Each row was made from one walk, in order. Every step used is in the known rows, and no mark comes twice. Write each row's walk.
Known rows
fozoz > vunul > tiged: [ 31.6 -32.8 -21.0   6.5   2.7  -6.5  22.3   1.3   1.4 -14.5   2.6 -16.7
 -66.6 -15.3  -3.5 -17.9  11.7   0.5  65.3  10.5 -16.2 -10.2   5.9]
vunul > tiged > tuget > subu: [  5.3 -19.3 -13.7  15.7   7.9  -3.2 -15.9   1.4   0.5 -28.8  18.9 -29.5
  -7.3  -6.1  16.4  -1.0   0.8   8.3  17.3 -21.9 -14.5  16.4  17.0]
mopo > tovur > fela > tazek > tuget > tiged: [  1.6  15.0 -10.9  -6.0 -15.2  19.2   1.2  -0.8 -28.6  -8.5  22.9   5.3
  21.0  -1.8  -4.9   5.4  18.0  24.3 -79.7  30.0  22.3   1.6   6.0]
tuget > tazek > fela > tovur: [  3.5  20.7  46.2  19.8 -39.4  36.4   7.0   5.2  -8.1  -5.5   4.3  12.1
  39.2   4.4  24.3  10.6  25.0   5.3 -25.2  -5.6  22.7  36.5  12.2]
tovur > fela > tazek: [ 24.0 -13.2   3.6   2.1 -25.3  20.7   4.5  -0.2  -6.6  -8.1  -4.6   8.9
  -6.1  -2.0  19.7  23.5  34.4  14.5 -35.5  38.2  -3.5   9.4  -4.8]
tuget > subu: [  3.2   1.1  20.2  18.8 -26.0  23.6 -13.9  -8.9  -6.4 -21.3   5.1  -4.7
  -2.3  -3.5  12.4   7.3   2.3   0.7 -15.4   1.0  -2.5   6.1   4.1]
fozoz > vunul > tiged > tuget: [ 29.5 -37.6 -30.8  11.1  22.5 -21.2   6.3   3.1   6.2 -20.8  13.6 -36.6
 -47.9 -17.0   3.8 -15.5   6.4   7.9  75.5   6.8 -14.0   3.9   8.6]
dokezi > tibine > fozoz > vunul > tiged: [ 38.3 -30.9 -17.0   3.5   5.6 -21.2  28.5 -12.8   7.1 -21.4 -11.3  -3.9
 -73.7  -8.3 -15.0 -27.7   3.3  -5.7  84.2   9.4 -16.2 -30.7   2.4]
tibine > fozoz > vunul > tiged > tuget > tazek > fela: [ 13.3  -6.7  -0.7  16.7   4.0  -7.5  -7.5  -0.7  18.2 -18.7  -4.7 -17.7
 -12.2  -0.4   5.5 -11.9  -3.0   7.0  36.9 -14.2   8.3  17.5  17.9]
tibine > fozoz > vunul > tiged: [ 36.0 -34.0 -20.1   7.2   2.2 -15.3  28.4  -2.6  10.0 -18.6 -10.8  -5.0
 -75.4 -11.1 -18.2 -20.8   1.5  -2.5  77.7  10.3 -19.1 -10.7   5.2]
fela > tovur > mopo: [ 22.2   1.9  30.7  13.1 -28.5  37.1  49.1  11.1 -20.6 -12.4  13.8  16.3
  19.7  -7.0   9.6  10.5  39.3   3.5  -7.9  29.5   8.2  42.5  -5.8]
fozoz > vunul > tiged > tuget > tazek > fela: [  9.8  -6.1  -0.2  15.7   4.2   0.0 -13.3   2.6  10.6 -14.9   6.4 -28.7
  -3.7  -3.2  17.9  -9.7   5.6   9.9  25.1 -14.2  10.7  17.3  18.6]
fela > tazek: [ 31.7  -8.6  13.0   6.3 -32.8   7.4  18.7 -10.4   3.8 -15.8 -10.9  -2.8
 -13.0  -2.9   7.0  12.3  21.0  10.5 -15.3  25.1  -7.1  10.8   5.2]
mopo > tovur > fela > tazek > tuget: [ 21.2   0.1  -4.2 -10.7 -18.7  24.4  -5.4   0.9 -22.3  -4.9  19.8  15.4
  19.8  -2.7  10.0  16.7  40.2  20.2 -50.3  43.1   6.4  20.3  -4.8]
mopo > tovur > fela > tazek: [ 30.8  -6.1  15.4 -10.4 -39.5  27.6  15.9   7.3 -11.7  -6.9  -3.2  14.5
  15.6  -3.7  22.7  25.9  34.7  12.8 -51.7  49.7  -4.5  26.5  -9.4]
tazek > fela > tovur: [ 17.0   2.8  39.1  18.3 -43.7  31.0  14.3   8.2 -12.1  -9.9   9.7  15.4
  33.0   4.9  19.5  16.2  29.4   5.2 -10.9  14.4  17.7  38.7   3.1]
tibine > fozoz > vunul > tiged > tuget > tazek > fela > tovur: [ 19.6  -4.6  12.4  17.7  -5.2   1.2   9.2  10.0   6.7 -13.6   4.0  -0.1
   2.7   4.3  10.0  -4.2  15.7   5.3  41.1 -14.2   5.1  35.3  17.7]
mopo > tovur > fela: [ 13.6  -4.2  15.0  -4.6 -29.1  36.0   7.0  12.2 -20.6  -4.7   6.6  12.3
  13.3 -13.9  23.0  14.8  22.3   6.0 -29.7  46.8   6.6  19.6 -15.9]
tibine > fozoz: [ 20.3  -8.0  12.2  14.9 -21.0   2.8  19.6 -12.6   7.1 -20.4 -17.6   7.9
 -29.0  -7.9 -12.1  -3.8  -5.5  -0.1  26.3  19.9   1.6   2.1  -1.1]
vunul > tiged: [ 19.1 -24.3 -16.2   5.7  -4.0  -0.9  26.0   1.7  -1.4 -16.7   2.7 -14.4
 -38.4 -13.3   2.4 -10.3  10.1   4.9  31.9  -4.1 -10.5   0.7  12.0]
tiged > vunul > fozoz > tibine: [ 12.2 -16.2  -8.4  17.9  -9.1 -19.6   0.3  -3.2  -1.3 -16.3   8.7 -18.0
 -39.0 -26.2 -16.4 -30.9 -13.1   0.7  51.8  13.3  -0.6 -25.6 -21.0]
fela > tazek > tuget > tiged > vunul > fozoz: [  8.0   2.0 -13.3  17.9   5.2 -15.2  -9.6  -5.0  -8.8 -19.1  22.6 -23.4
 -18.8  -1.1 -29.8 -28.1 -21.3  20.4 -22.1   1.0  12.4 -21.1   6.2]
tiged > vunul: [  8.1 -14.3  20.7  28.6  -7.6   8.1  -4.0   4.7  -1.4 -21.6   5.2 -27.1
  -9.9  -8.7   3.8 -16.7 -10.7   6.5  12.4  20.1   3.3  -9.1 -10.3]
tibine > fozoz > vunul: [ 34.2 -18.4   7.5  15.4 -14.8  -2.4  13.6 -12.7   8.7 -17.3 -16.7   4.1
 -58.2 -10.8 -17.2 -11.6  -2.9  -4.7  60.3  35.7  -4.9 -11.2  -7.8]

Write each row's walk
[ 22.2  -2.4  -7.5   4.2 -12.0   5.8  -2.7 -15.4  -8.0 -13.2  11.9   0.4
  -5.2  -1.2  -4.2   3.3  28.0  18.5 -18.9  20.3   5.3   7.0   8.3] -> fela > tazek > tuget
[  2.8  15.6  36.6  22.6 -22.8  24.0  -4.0   7.3  -4.4 -10.3  12.6  -3.1
  48.9   2.7  29.0  11.3  21.2  10.6 -13.7  -8.6  22.4  46.7  14.7] -> tiged > tuget > tazek > fela > tovur
[-11.0  13.3 -15.0  14.7   1.1   7.2  -2.4 -13.2 -21.5 -15.6  23.6 -12.2
  -7.2  -8.4 -19.4 -16.6  -4.9  16.7 -28.9   3.9  30.6 -19.7  14.0] -> tazek > tuget > tiged
[ 17.7 -11.4 -16.6   5.7 -19.9 -15.4  13.0 -13.4  -3.1 -11.2   3.3  -1.6
 -45.3 -29.9 -15.3 -18.6   1.6  -1.8  50.6  13.2  -0.1 -16.5 -12.4] -> vunul > fozoz > tibine
[ -8.7  -0.1  12.9  31.6  -3.6   4.1  -0.9   3.4  -8.3 -24.0   9.9 -34.8
  -7.4  -6.6  -9.9 -24.9 -28.0  11.6 -17.4   9.2  18.1 -26.1  -0.7] -> tuget > tiged > vunul
[ -1.7  -5.4 -16.1  20.0  -4.9 -22.8   3.1  -4.5  -7.2 -18.2  13.0 -24.5
 -36.6 -24.8 -27.0 -37.7 -26.8   4.7  28.1   5.2  11.2 -38.5 -13.3] -> tuget > tiged > vunul > fozoz > tibine
[  9.4   6.1  19.9  13.8  -8.4  26.5  33.9  21.1  -9.7 -14.2  21.9  -2.5
  46.5   1.6  24.5   6.0  37.8  11.9 -12.9 -10.6  15.2  62.6  15.3] -> vunul > tiged > tuget > tazek > fela > tovur > mopo
[  1.8  -1.2 -20.1  14.4  11.8  -4.3 -20.8   3.1 -16.9 -13.1  27.6 -13.9
 -13.0  -0.9 -19.1 -20.0 -10.3  23.8 -37.4  11.5  15.7 -22.8  -1.3] -> tovur > fela > tazek > tuget > tiged > vunul > fozoz
[  2.9  -5.4   8.9  22.4  -6.3   8.4 -28.1  -6.5  -1.0 -27.6  15.1 -23.6
  10.1  -5.4  18.4   7.6  -2.1   6.9  -0.8  -3.3  -2.4  18.7   7.1] -> tiged > tuget > subu
[  2.3  12.1 -14.4   9.3  -7.9   2.5   2.9 -16.1 -15.3 -16.3  16.2  -8.6
  -3.7  -0.5 -18.0  -6.0   6.5  22.5 -49.7   9.0  21.3 -12.1  17.8] -> fela > tazek > tuget > tiged
[-15.6   4.9  -2.7  29.5  11.6   2.5 -17.6  -0.8 -17.1 -21.9  27.8 -31.8
  -1.2  -5.0 -18.7 -30.5 -21.6  18.3 -22.4   6.5  26.4 -28.9   1.9] -> tazek > tuget > tiged > vunul
[ -0.8   1.5   2.5  15.9  -1.2   4.4  -9.2   3.4   8.6 -16.6   7.4 -26.6
  18.2  -1.4  22.2  -3.9   4.3  13.3  -1.9 -26.0  15.7  26.5  23.6] -> vunul > tiged > tuget > tazek > fela
[ 14.5 -13.8 -18.9  14.0  23.6 -19.3   3.3  -5.3  17.5 -18.7  -6.4 -27.6
 -45.6 -14.6  -2.2 -23.7  -8.6   4.6  63.1 -16.5  -8.2   0.8  18.2] -> tibine > fozoz > vunul > tiged > tuget > tazek
[ 15.5  -6.8 -14.4   0.0  -5.9  18.8 -14.9  -5.8 -17.2  -6.3  17.5  11.1
   1.2  -0.8   7.4  13.8  39.8  22.0 -37.0  32.7   8.1   5.2  -0.4] -> tovur > fela > tazek > tuget
[ 19.8  -1.3  15.6  14.1  -3.4  22.2  30.4  20.7  -7.8 -12.6  21.5  -4.9
  23.7  -0.2  19.6   0.2  38.5   8.5  13.4   1.0  10.3  53.4  10.2] -> fozoz > vunul > tiged > tuget > tazek > fela > tovur > mopo
[ -4.0   3.6 -13.9  23.3  13.9 -10.6 -14.9  -2.9 -14.1 -18.6  30.0 -26.7
 -21.3  -8.4 -31.2 -37.9 -31.5  15.2  -3.7  -3.6  20.5 -27.3   3.0] -> tazek > tuget > tiged > vunul > fozoz
[ 23.7  -1.9  16.1  14.9  -3.3  14.1  35.4  16.9  -0.2 -16.3  10.2   6.3
  15.8   3.1   6.9  -1.8  30.0   5.4  25.4   1.2   8.4  52.7   9.6] -> tibine > fozoz > vunul > tiged > tuget > tazek > fela > tovur > mopo
[ -9.5   0.1  -9.9  20.4   9.9   9.2 -24.3   5.5 -20.6 -16.5  26.6 -19.8
   8.6   3.2  -7.1 -13.2  -0.4  26.5 -57.0  21.1  21.8 -23.6  -1.9] -> tovur > fela > tazek > tuget > tiged > vunul
[ -2.6  -5.1 -36.2   9.1   6.3 -17.6 -18.3  -2.1 -18.8 -11.1  27.8  -8.9
 -22.0 -15.5 -22.8 -24.8   0.3  18.8 -10.7  17.7  13.6 -36.1 -15.1] -> tovur > fela > tazek > tuget > tiged > vunul > fozoz > tibine
